Every row comes from one small tree of marks. The marks that hang from a mark follow it in brackets, in the order of their numbers. Every link used is in the known rows. Which tree was each row made from?
Known rows
Q981(Q335(Q469)): [ 20.7  -3.5 -13.5  24.5  -7.1  -9.9 -25.9  -4.4  -7.5  27.0 -20.1   8.1
  10.8  -9.3  32.9  -7.3   5.9  26.7  -0.1]
Q981(Q251 Q335): [  6.5  -6.6  -6.2   3.5   1.2 -22.1  -4.3 -21.2 -28.9  16.3  -7.3   4.6
  11.2 -28.5 -36.4  13.8  19.3  43.3   5.9]
Q251(Q981(Q335)): [ -2.3  -5.9 -15.3   6.8  18.6  -6.6 -15.3 -12.1  -3.4   0.9 -43.5   0.8
 -15.0  -4.1  -7.4   0.5   7.6  22.3   5.2]
Q778(Q469(Q359(Q981))): [-30.0  -7.2  -3.5 -29.8   5.4  11.6   5.5  20.5 -25.1 -20.1  31.3  -9.4
 -18.1   3.1  -5.9  17.8  -3.7 -12.7 -41.8]
Q469(Q359(Q981(Q335))): [ -4.0  -3.8   8.8  -2.4   5.7  -4.1 -13.4 -15.7 -11.0 -16.9   9.5 -10.1
 -26.2   3.0 -17.8   1.2  24.5  11.0 -31.9]
Q359(Q469(Q434) Q981): [ -9.4   0.2   4.4 -29.8  -0.3   7.3  34.6  10.0  -5.1  -3.2  39.2  -6.8
 -17.8  -1.4  10.4 -15.0 -14.1  -8.6  -1.7]
Q251(Q981(Q335 Q469)): [ -0.6  16.5 -22.4  25.4  15.6  13.5 -23.5  10.5  16.2  -4.5 -39.3 -16.7
   6.4   7.3  12.7  -8.5   6.0  16.9  35.1]
Q905(Q335(Q359 Q469(Q434))): [ 28.2   0.3  17.7  13.6   2.1  -3.1  -8.2  -1.2  48.8  13.0  -3.7  10.8
  -0.4  -1.9  16.7  -2.6 -11.9 -48.0 -12.5]
Q981(Q251): [ -6.7  -7.7 -12.4  -7.1  -7.3 -24.9  11.4  -7.7 -34.7  21.9  14.6   6.8
   6.5 -13.5 -17.2   2.1  -3.5  26.9  11.3]
Q905(Q335): [  6.8  12.4  18.0   5.1   3.9 -24.2   1.8  -9.8  17.1   9.0   9.2  -6.9
  -8.8   6.6   4.5 -10.0  -2.2  -1.9  -1.1]
Q469(Q359(Q981) Q434): [-25.0  -3.9  15.8 -40.8 -13.3  18.4   9.1   5.0 -17.0 -24.4  49.9  -2.2
 -37.5  13.6 -12.8  -3.6   3.1 -22.2 -44.4]
Q359(Q981(Q251)): [-14.4  -5.1   5.2  -3.9  12.5 -23.9  26.8 -18.2 -14.3  -1.7  32.9  -5.1
 -16.8  -5.0 -28.5   1.4  -3.5  26.0   0.5]
Q251(Q981(Q335(Q359) Q469)): [ 14.7  13.8 -24.8  45.0  37.0   5.1 -38.6   9.4  44.6  -4.0 -59.4 -19.4
  14.8   2.2   2.4   4.8  -7.3  -2.7  30.9]
Q778(Q469(Q359 Q434)): [-31.1  -5.4  -6.9 -62.8 -24.1  35.0   0.4  39.7 -42.7  -4.6  32.6   9.1
   2.8  -7.4 -10.8  25.8  -5.0 -33.4 -49.6]
Q359(Q469(Q434) Q981(Q335)): [  2.2   2.2   8.4 -18.6   8.9   8.6  19.1  -2.7   1.5  -8.2  21.5 -11.5
 -13.2 -14.9  -4.7  -5.6   9.8   8.7  -6.7]
Q251(Q981(Q335(Q469))): [ 10.8 -13.3 -18.3  19.2   4.9  -1.9 -24.8  -8.1  -3.3  12.2 -57.7  13.3
  -7.7  -3.7  30.2 -13.5   8.8  17.0   9.7]
Q469(Q359 Q434): [-20.1  -7.4   1.1 -44.2 -36.6  19.4   0.6  13.6 -36.4  -2.3  27.3  10.4
 -11.2   5.0  -1.4   0.8  -0.2 -20.2 -35.9]
Q981(Q251 Q335(Q905)): [ -4.4   6.1   8.7   8.2   0.3 -33.6  18.3 -31.5 -14.5   8.7   1.2   1.9
  30.7 -17.8 -45.8  26.2  13.6  54.6  19.0]
Q905(Q335(Q469(Q359(Q981)))): [ 10.7  -8.3  30.5   6.6  -7.9  -7.8  -1.0 -16.9  12.9 -12.6  13.2   5.9
 -34.0  23.2  23.9 -28.4  16.4 -28.3 -26.3]
Q981(Q335(Q469 Q905)): [  8.3   6.9   6.9  30.7  -5.7 -17.0  -1.4 -15.8   2.6  19.4 -14.2   6.1
  26.6   0.9  21.2   4.8   2.3  36.2  16.8]
Q251(Q981): [-14.8  -6.8 -13.9  -4.2  11.2  -5.8   0.0  -1.2 -13.4   3.8 -24.2   5.5
 -20.6  10.6  15.4  -9.8 -15.8   9.3   6.5]
Q905(Q335(Q359 Q469)): [ 39.2  -1.0  11.1  38.8  10.2 -26.2 -15.4 -10.7  49.0  19.5 -22.1   3.6
   9.0   2.5  28.4  -9.6 -15.9 -29.4  -0.8]

Write each row's tree
[-13.2   1.4 -20.4  -6.2 -12.3  24.5 -16.8  24.2 -18.1 -11.3 -23.7  -6.3
  -6.8  29.1  25.9 -23.6  -3.6 -14.5  15.6] => Q251(Q981(Q469(Q359)))
[ -8.5   0.8   9.0   1.6  -2.7  14.2   5.6 -12.0  10.5 -10.8 -31.2  18.9
   2.6   4.5   6.0   5.1   4.4   7.7   7.4] => Q251(Q981(Q335(Q469(Q434) Q905)))
[  4.8  21.8  -6.6  43.3  36.6  -6.7  -9.0  19.3  51.9 -12.9  18.2 -32.6
   4.6  15.9   6.5  -0.6 -32.3 -13.3  19.2] => Q335(Q359(Q981(Q469)))
[ -1.4   8.5  -5.1 -24.4 -34.1  33.2 -13.4   8.3 -30.7  -7.3  13.6  -1.3
  19.5 -13.0 -36.7   4.2  34.2   0.7  -1.7] => Q981(Q251 Q335 Q469(Q359 Q434))
[-38.9 -13.1   7.5 -63.9  -3.9  28.6  24.9  15.6 -42.5 -27.0  49.5   7.8
 -14.5 -19.0 -52.7  32.8  12.2 -23.7 -47.7] => Q778(Q469(Q359(Q981(Q251)) Q434))
[ 11.2   4.3  21.7  -5.9 -16.6   6.1   4.9   2.3  19.6  10.8  11.9  15.1
  -9.8   6.0  26.0 -15.4   4.2 -29.3 -11.8] => Q905(Q335(Q469(Q434)))
[-14.5  17.3  -8.3 -25.2 -38.2  37.6  -9.2  39.5 -21.5  -7.1  30.4  -4.0
   7.3  19.9  15.9 -12.3  -3.7 -26.2  -8.0] => Q981(Q469(Q359 Q434))
[ 40.6  -3.2   8.4  13.4  16.4 -31.9   6.4  -5.5  36.4  22.0 -16.5  -7.9
  14.2  -3.0  13.8 -10.0 -17.0 -23.9  18.4] => Q905(Q335(Q359(Q469)))
[  6.4   5.5 -10.7   1.3 -20.5   8.3 -19.5   2.0 -30.7   2.4  -6.9  -6.5
  23.2  -9.0 -22.7  -0.9  32.5  20.9  13.7] => Q981(Q251 Q335 Q469(Q359))
[ 19.6 -14.5 -12.0  13.8 -12.2 -17.0 -10.0 -19.5 -26.5  28.3 -20.9  15.7
  16.1 -25.5  -0.7  -1.1  20.2  38.9  10.4] => Q981(Q251 Q335(Q469))
[  3.8   4.4  11.7  12.5  -4.4  -6.0  10.0   6.1  25.6  11.8   7.0   9.8
  27.0   7.1  13.5  17.7 -36.1 -20.8   3.1] => Q335(Q359 Q469(Q434) Q905)
[ -4.1  -0.5 -16.6 -10.2 -30.8   5.4  -3.3  15.8 -41.2   5.0  12.7  -2.0
  17.3   6.6  -4.3 -12.7   7.8   7.3  20.0] => Q981(Q251 Q469(Q359))
[-41.0  -4.2   5.4 -56.9  -3.1  33.7  13.2  31.5 -24.0 -28.2  51.7  -0.6
 -23.7  -2.3 -20.1  25.5   0.5 -34.6 -58.7] => Q778(Q469(Q359(Q981) Q434))
[ 28.1 -15.9 -21.8  35.6  25.8  -7.7 -36.5 -11.0  26.2  10.4 -71.9   6.0
  -0.8  -8.4  20.9   0.9  -4.8   0.8   8.3] => Q251(Q981(Q335(Q359 Q469)))
[  6.4  -5.8   7.5  11.7  16.4   4.5  -1.5   5.4  35.2  -2.8  21.3   2.8
 -13.4   0.9  13.6   0.1 -25.7 -31.2 -19.1] => Q335(Q359(Q981) Q469(Q434))
[ 14.4  -3.2  -1.6  42.0  26.5 -19.4 -12.9 -20.1  35.8   1.9 -66.2   4.8
  16.2   3.6  12.0  13.8 -12.3   6.6  21.6] => Q251(Q981(Q335(Q359 Q469 Q905)))
[-21.9   5.7 -10.7 -30.5 -21.3  45.5 -10.1  32.0 -18.4 -20.5  -5.4  -0.5
 -15.9  21.5  13.9 -15.6   1.2 -34.3   1.2] => Q251(Q981(Q469(Q359 Q434)))
[  7.6  16.1 -17.7  22.4  -2.8  -2.9 -10.9   7.4 -10.3  10.8  -2.6 -11.2
  29.0 -14.1 -20.7   5.3  19.3  38.1  34.9] => Q981(Q251 Q335 Q469)
[  3.4   2.7  14.1  44.3  26.7 -29.2  15.9 -10.7  43.9  -5.7   9.0  -6.7
   7.6  17.2  17.3   6.9 -36.6  -3.5  10.0] => Q335(Q359(Q981) Q469 Q905)
[ 15.3   5.2  14.1  25.8   2.7  -1.8  -5.8  -5.0  36.7   7.0 -12.6   5.9
  31.2  -7.3  -2.6  27.3 -13.2  -4.3   0.6] => Q981(Q335(Q359 Q469(Q434) Q905))
[  3.3 -14.5  -4.2 -14.4   7.0 -21.7  44.5 -11.0 -24.0   6.9  22.9  -1.9
  -6.4 -10.6  -9.9 -15.8  -1.0  23.3  22.9] => Q359(Q469 Q981(Q251))
[-12.2 -24.0  11.3 -33.2 -28.8  17.8  16.7  -8.1 -37.2 -13.4  35.5  21.7
 -25.1  -0.8 -12.7 -11.9  13.1 -15.7 -30.9] => Q335(Q469(Q359(Q981(Q251)) Q434))
[  6.9 -11.1  -1.1 -11.1 -21.9   9.7  -2.6 -11.3 -26.3  18.6  -2.2  22.4
  12.5 -29.9 -13.7   4.8  22.7  20.8  -1.3] => Q981(Q251 Q335(Q469(Q434)))
[ 32.4   1.9  21.1  20.6  38.4 -32.8  20.7 -15.9  58.7  -4.9   6.0 -17.2
 -12.1   2.6   2.2 -13.4 -12.5 -28.6  10.9] => Q905(Q335(Q359(Q469 Q981)))
[-16.8   3.9   2.5  11.7  17.6 -14.4   6.3 -23.5   7.8  -9.7 -34.9  -1.8
   3.8   6.8 -10.8  16.1   1.8  31.2  19.0] => Q251(Q981(Q335(Q905)))
[  3.5  10.7  17.8   9.5  20.1 -25.5  33.8 -21.1  13.5  -9.2  11.9 -18.9
   9.7  -0.3  -1.5   0.7   1.3  36.8  23.8] => Q359(Q469 Q981(Q335(Q905)))
[-23.1  16.3 -17.5  -9.3  -2.0  35.8  -0.8  33.8   5.5 -12.4  -1.2  -7.3
  -7.8  17.5  17.6 -14.5 -15.3 -18.7  23.5] => Q251(Q981(Q469(Q434)))
